Each row was made from one path, in order. Every step used is in the known rows, and no mark comes twice. Write each row's path.
Known rows:
c, s, k: 0.16; -1.05; -3.21; -0.42; -5.51; 0.73; 1.70; -0.10; -0.27; 0.78; -0.78; -0.77; 2.34; 1.66; -0.64; -0.70; 1.90; -0.86; -0.43; -2.02; 0.77; -1.86
y, t, j: 1.21; -1.42; -1.32; -1.31; -0.11; -0.10; -1.16; 0.30; -1.19; 1.15; -0.61; -1.73; -0.31; 1.52; -1.62; -0.33; 0.48; -0.70; 0.90; -0.26; 0.87; 2.02
e, j: 1.74; -1.39; -3.13; -1.19; -0.31; 0.96; -0.47; -1.54; -2.77; 1.03; -0.78; -0.30; -0.25; 0.50; -2.22; 0.05; 1.68; -1.21; -0.16; -1.13; 1.43; -0.06
s, c, j, t: 1.07; -1.83; -1.29; 0.66; -0.78; 0.32; -0.48; 0.40; 1.63; -0.33; 1.13; -0.64; -0.76; -0.27; 0.65; 0.10; 0.53; -0.64; 2.85; 0.12; 0.55; 0.87
y, t, j, x, s, n: -0.27; -0.77; -1.79; -1.21; -0.48; -0.36; 2.93; -0.14; -3.58; 2.42; -0.18; -0.05; -0.88; 1.00; -3.40; -1.65; -0.29; -0.53; 0.55; 0.30; 1.88; 2.34
e, y, t, j, c, s: -1.00; -2.61; -1.05; -0.41; -2.02; 0.44; -1.92; 1.75; -0.69; 0.27; -1.45; -1.63; 2.41; 3.83; 1.17; -1.96; 1.97; 0.09; 1.51; -1.42; 0.05; -1.81
k, s, c: 1.07; -1.68; -3.29; 0.31; -3.54; 1.89; 1.90; -0.78; 2.14; 0.44; -0.35; -0.66; -0.54; 1.84; 1.34; -0.08; 1.74; -1.02; 0.03; -0.56; -0.06; 1.22
s, n: 1.10; -1.53; -3.08; -0.71; -3.09; 1.44; 0.80; -1.22; -1.13; 1.31; 2.44; -0.42; 0.60; 1.52; -2.91; -0.61; 1.52; -1.76; 1.44; -1.12; 2.67; 0.43
e, j, x: 0.80; -1.05; -3.03; -2.00; -1.04; 0.56; 0.45; -0.77; -2.76; 0.14; -0.43; 0.21; -1.53; -0.92; -3.04; 0.54; 1.43; -0.91; -0.56; -0.13; 1.30; -0.12
y, t: 1.81; -1.24; -1.61; -1.94; -1.88; 0.08; -0.03; 0.10; 1.45; 0.62; 1.15; -1.19; -0.80; 1.80; -1.98; -0.10; 1.62; -0.87; 2.93; 0.21; 1.52; 0.45
y, t, j, e: 0.77; -1.74; -0.39; -1.23; -0.98; 1.23; -0.96; 0.35; -0.04; 1.08; -1.44; -1.19; -0.77; 1.09; -1.87; -0.78; 0.53; -0.36; -0.50; -0.05; -0.05; 1.50
c, j, e: 0.96; -1.97; -1.74; -0.76; -1.57; 2.45; -0.72; -0.03; -0.41; -0.44; -0.85; -0.53; 0.69; -1.75; -1.47; -0.38; 1.00; -0.76; -1.47; -0.81; 0.13; -0.30
e, j, x, s, k: 0.15; 0.21; -2.95; -1.22; -1.43; -0.62; 4.28; -1.78; -3.54; 1.76; -2.70; 1.34; -0.49; 0.18; -2.69; -1.03; 0.79; -0.93; -2.51; -0.15; 2.21; -0.33
t, j, e, y: -0.10; -2.38; -1.45; -0.45; 0.27; 2.62; -1.91; 0.30; -1.81; -0.39; -1.83; -0.52; 1.65; 1.28; -1.61; -0.43; 1.34; -1.06; -3.57; -0.83; 0.55; 0.55
c, s, n: 0.37; -1.98; -3.85; -0.33; -4.82; 2.03; 0.95; -0.18; -1.88; 1.30; 1.54; -0.74; 1.94; 1.53; -1.95; -0.92; 1.98; -1.03; 1.53; -2.32; 0.99; -1.28
j, x, s: 0.10; -0.21; -3.03; -2.25; -1.22; 0.34; 4.24; 0.43; -1.83; 0.84; -0.53; 0.21; -0.83; 0.00; -3.01; -0.03; 1.73; -0.94; -0.68; 1.66; 1.88; 1.07
s, c, j: 1.31; -1.97; -2.32; 0.84; -1.01; 1.28; -0.34; -1.05; 0.95; -0.70; 0.26; -0.73; 0.38; 0.30; 0.36; 0.05; 1.10; -1.17; 0.39; -0.81; 0.97; 1.08
e, j, t, y: 0.34; -1.54; -1.18; -1.03; 0.77; 0.51; -1.74; 3.86; -3.56; 1.94; -0.35; 0.45; -0.71; -0.24; -2.02; 0.01; 0.82; -0.59; 3.82; -0.37; 0.23; -0.06
j, t, y: -0.08; -1.38; -0.86; -1.36; -0.88; 0.51; -0.72; 5.22; -1.04; 1.40; 1.09; -0.21; -0.26; 0.27; -1.93; 0.26; 1.17; -0.78; 4.56; 0.72; 0.55; 0.57
x, s: 1.03; -0.55; -3.14; -1.46; -0.55; 0.82; 3.37; -0.23; -1.70; 1.71; -0.92; -0.32; 0.37; 1.43; -2.15; -0.55; 1.94; -1.22; -0.21; 0.73; 2.07; 1.13
j, c: 0.28; -1.28; -1.89; -1.42; -3.37; 0.46; 1.11; -0.10; 0.90; 0.88; 0.81; -0.91; 0.07; 2.33; -0.60; -0.98; 2.51; -1.22; 1.69; 0.55; 2.23; -0.49
x, s, c, j, e, y: 0.10; -2.30; -1.53; 1.38; 0.91; 2.87; 1.25; -0.68; 0.79; -0.80; -2.09; 0.91; 1.64; 1.35; 0.41; -1.32; 1.52; -0.81; -2.52; -0.32; 0.79; 0.07

Which path is each row?
0.19; -1.46; -0.39; -1.16; -1.57; -0.68; -0.51; 0.42; 0.01; 1.54; -0.57; -1.72; -0.35; 2.82; -0.17; -1.64; 1.02; -0.48; 2.06; 0.34; 1.33; 0.87  y, t, j, c
-0.06; -1.89; -3.00; -0.71; -3.55; 0.99; 0.26; -0.46; -2.06; 1.37; -1.58; -0.63; 1.03; 1.82; 0.20; -1.52; 2.66; -0.28; 1.13; -1.66; 0.25; -2.80  e, j, c, s
-0.48; -1.10; -1.39; -1.66; 1.93; -0.25; 1.15; 1.32; -2.65; 0.28; -1.97; -0.17; 0.15; 1.54; -2.16; -0.72; 0.68; -0.36; -1.04; 0.89; 1.41; 1.39  e, y, t, j, x, s
0.75; -2.09; -1.19; -0.90; 1.18; 0.44; -2.64; 0.68; -1.23; -0.10; -0.57; -1.32; 1.19; 2.47; -1.21; -0.39; 0.94; -0.83; 0.25; -0.82; 1.26; 0.88  e, y, t, j
-0.45; -1.46; -0.66; 1.04; 1.56; 0.57; 1.31; 4.36; -1.31; 1.51; -0.94; 0.65; 0.24; 0.06; 0.41; -0.85; 0.19; -0.35; 3.56; 0.69; 0.08; 1.62  x, s, c, j, t, y
-0.55; -1.90; -1.18; -0.80; -3.27; -0.08; -0.41; 1.52; -0.64; 1.51; -1.48; -2.02; 0.99; 2.86; 0.78; -1.93; 1.50; 0.24; 2.22; -0.82; -0.33; -0.78  y, t, j, c, s
0.60; 0.10; -2.74; -0.74; -2.36; -0.11; 4.42; -1.21; -1.09; 2.05; -1.49; 0.16; 1.20; 2.08; -1.65; -1.23; 1.29; -1.40; -1.29; -0.11; 2.68; 0.37  x, s, k
0.54; -2.35; -0.37; 0.94; 0.95; 1.94; 0.71; -0.30; 2.54; -0.58; -1.66; 0.63; 0.73; 2.12; 0.55; -1.76; 1.17; -0.22; -0.12; -0.13; 0.54; -0.03  x, s, c, j, e, y, t
-1.40; -1.97; -0.64; 0.29; -3.87; -0.43; -0.91; 0.93; 0.04; 0.60; -1.99; -1.10; 3.23; 4.51; 1.65; -2.69; 1.33; -0.09; 0.46; -2.17; 0.76; -2.54  e, y, t, j, c, s, k
-0.08; -0.94; -3.17; -0.74; -1.17; 0.87; 3.20; -0.41; -3.99; 0.86; 0.37; 0.60; 0.60; -1.83; -2.97; -1.23; 0.17; -0.95; -0.39; -0.39; 2.06; 0.50  c, j, x, s, n
-0.23; -1.42; -1.59; -0.76; -1.64; 0.26; -0.02; 0.23; -1.76; 1.38; -1.00; -1.49; 0.60; 2.05; -0.26; -1.14; 1.36; -1.06; -0.30; 0.07; 1.56; 1.03  t, j, c
1.14; -2.09; -3.14; 1.01; -2.39; 1.95; 0.48; -0.52; 0.64; -0.40; -1.09; -0.82; 0.43; -0.50; 2.21; -0.28; 0.63; -0.69; -0.59; -1.55; -0.78; 0.79  k, s, c, j
1.44; -1.26; -2.09; -1.38; -0.04; 0.05; -0.66; 0.05; -2.13; 1.34; 0.08; -0.21; -1.46; -0.03; -1.92; 0.11; 1.08; -0.69; 2.30; -0.24; 0.96; -0.29  e, j, t
0.94; -0.87; -2.77; 0.20; -0.73; 0.90; 3.95; -1.31; 0.84; 1.42; -0.55; 0.07; -0.30; 3.01; -0.56; -0.59; 2.08; -1.29; 0.21; 0.91; 2.04; 2.05  x, s, c
0.56; -1.63; -1.71; 0.93; -0.35; 2.33; 2.73; -1.00; 0.73; 0.51; -2.13; 0.48; 0.21; 0.29; -0.01; -1.28; 1.05; -0.64; -1.81; 0.24; 0.35; 1.17  x, s, c, j, e
0.94; -2.69; -0.41; -0.81; -0.33; 2.03; -2.75; 0.71; 1.35; -1.52; -0.42; -0.39; 1.14; 0.04; -0.92; -0.90; 1.04; -0.35; 0.24; -1.09; 0.29; -1.48  c, j, e, y, t
0.32; -1.62; -2.25; 0.01; -1.68; 0.85; 0.53; -0.45; 0.99; -1.50; 0.67; -0.15; -0.83; -1.15; -0.45; 0.52; 0.90; -0.87; -0.01; 0.17; 0.84; 1.06  s, c, j, x
0.83; -2.97; -0.07; 0.84; -0.55; 2.10; -2.21; -0.32; 3.90; -1.83; -0.03; -0.01; 0.52; 1.61; 0.67; -0.94; 1.21; -0.43; 0.61; -0.84; 0.26; -0.50  s, c, j, e, y, t
-0.57; -0.70; -2.36; 0.03; 0.39; 0.32; 3.67; -0.46; -1.92; 1.11; -2.03; 0.06; -1.04; 1.35; -1.13; -0.28; 0.74; -0.84; -2.27; 1.40; 1.21; 3.51  t, j, x, s, c
-0.03; -0.52; -2.66; -0.61; -1.43; 0.51; 4.80; -0.69; 0.80; 0.56; -0.21; 0.60; -1.53; 1.58; -1.47; -0.07; 1.88; -1.01; -0.21; 1.92; 1.86; 1.99  j, x, s, c
-0.99; -1.88; -2.37; -0.39; -3.38; 0.89; 0.10; 1.14; -2.40; 1.36; -1.88; -1.80; 1.93; 2.04; 0.63; -1.45; 1.85; -0.31; -0.24; -1.10; -0.11; -0.62  t, j, c, s
0.21; -1.77; -3.07; 0.20; -3.02; 1.52; 1.38; 0.11; 0.77; -1.22; -0.84; -0.26; -0.87; -1.94; 1.31; 0.22; 0.48; -0.41; -1.07; -0.54; -0.96; 0.79  k, s, c, j, x
0.98; -1.30; -2.61; 0.91; 0.45; 1.05; 2.59; -1.04; -0.49; 0.61; -1.26; -0.08; 0.70; 0.72; 0.32; -0.78; 0.99; -0.96; -0.44; -0.03; 1.28; 1.63  x, s, c, j
0.87; -1.99; -2.09; 0.84; -2.12; 1.03; 0.38; 1.00; 1.33; -0.03; -0.31; -0.72; -0.80; -1.02; 2.44; -0.28; 0.16; -0.18; 1.93; -0.64; -1.23; 0.65  k, s, c, j, t
-0.66; -2.03; -2.92; -0.20; -6.23; 1.40; 1.49; -0.07; -0.61; 1.68; 1.63; -0.72; 1.90; 2.88; -0.48; -2.22; 2.47; -0.84; 2.78; -1.73; 1.48; -2.31  j, c, s, n
0.71; -2.44; -2.22; 1.04; -3.17; 3.24; 0.68; -0.48; 1.93; -0.50; -1.93; -0.26; -0.07; -0.84; 1.96; -0.81; 0.71; -0.38; -1.99; -1.30; -1.72; 0.35  k, s, c, j, e
-0.26; -2.26; -1.20; 1.17; -1.28; 1.50; -0.76; 4.84; -0.07; 0.54; -0.71; -0.08; -0.04; -1.17; 2.35; -0.37; -0.18; -0.08; 3.40; -0.80; -1.97; 0.83  k, s, c, j, t, y
-0.26; -0.03; -2.53; -0.83; -1.87; -0.44; 3.96; -0.38; -2.48; 0.41; -1.98; 0.57; 0.89; -1.66; -1.63; -0.96; 0.09; -0.80; -2.35; -0.09; 1.88; -0.10  c, j, x, s, k
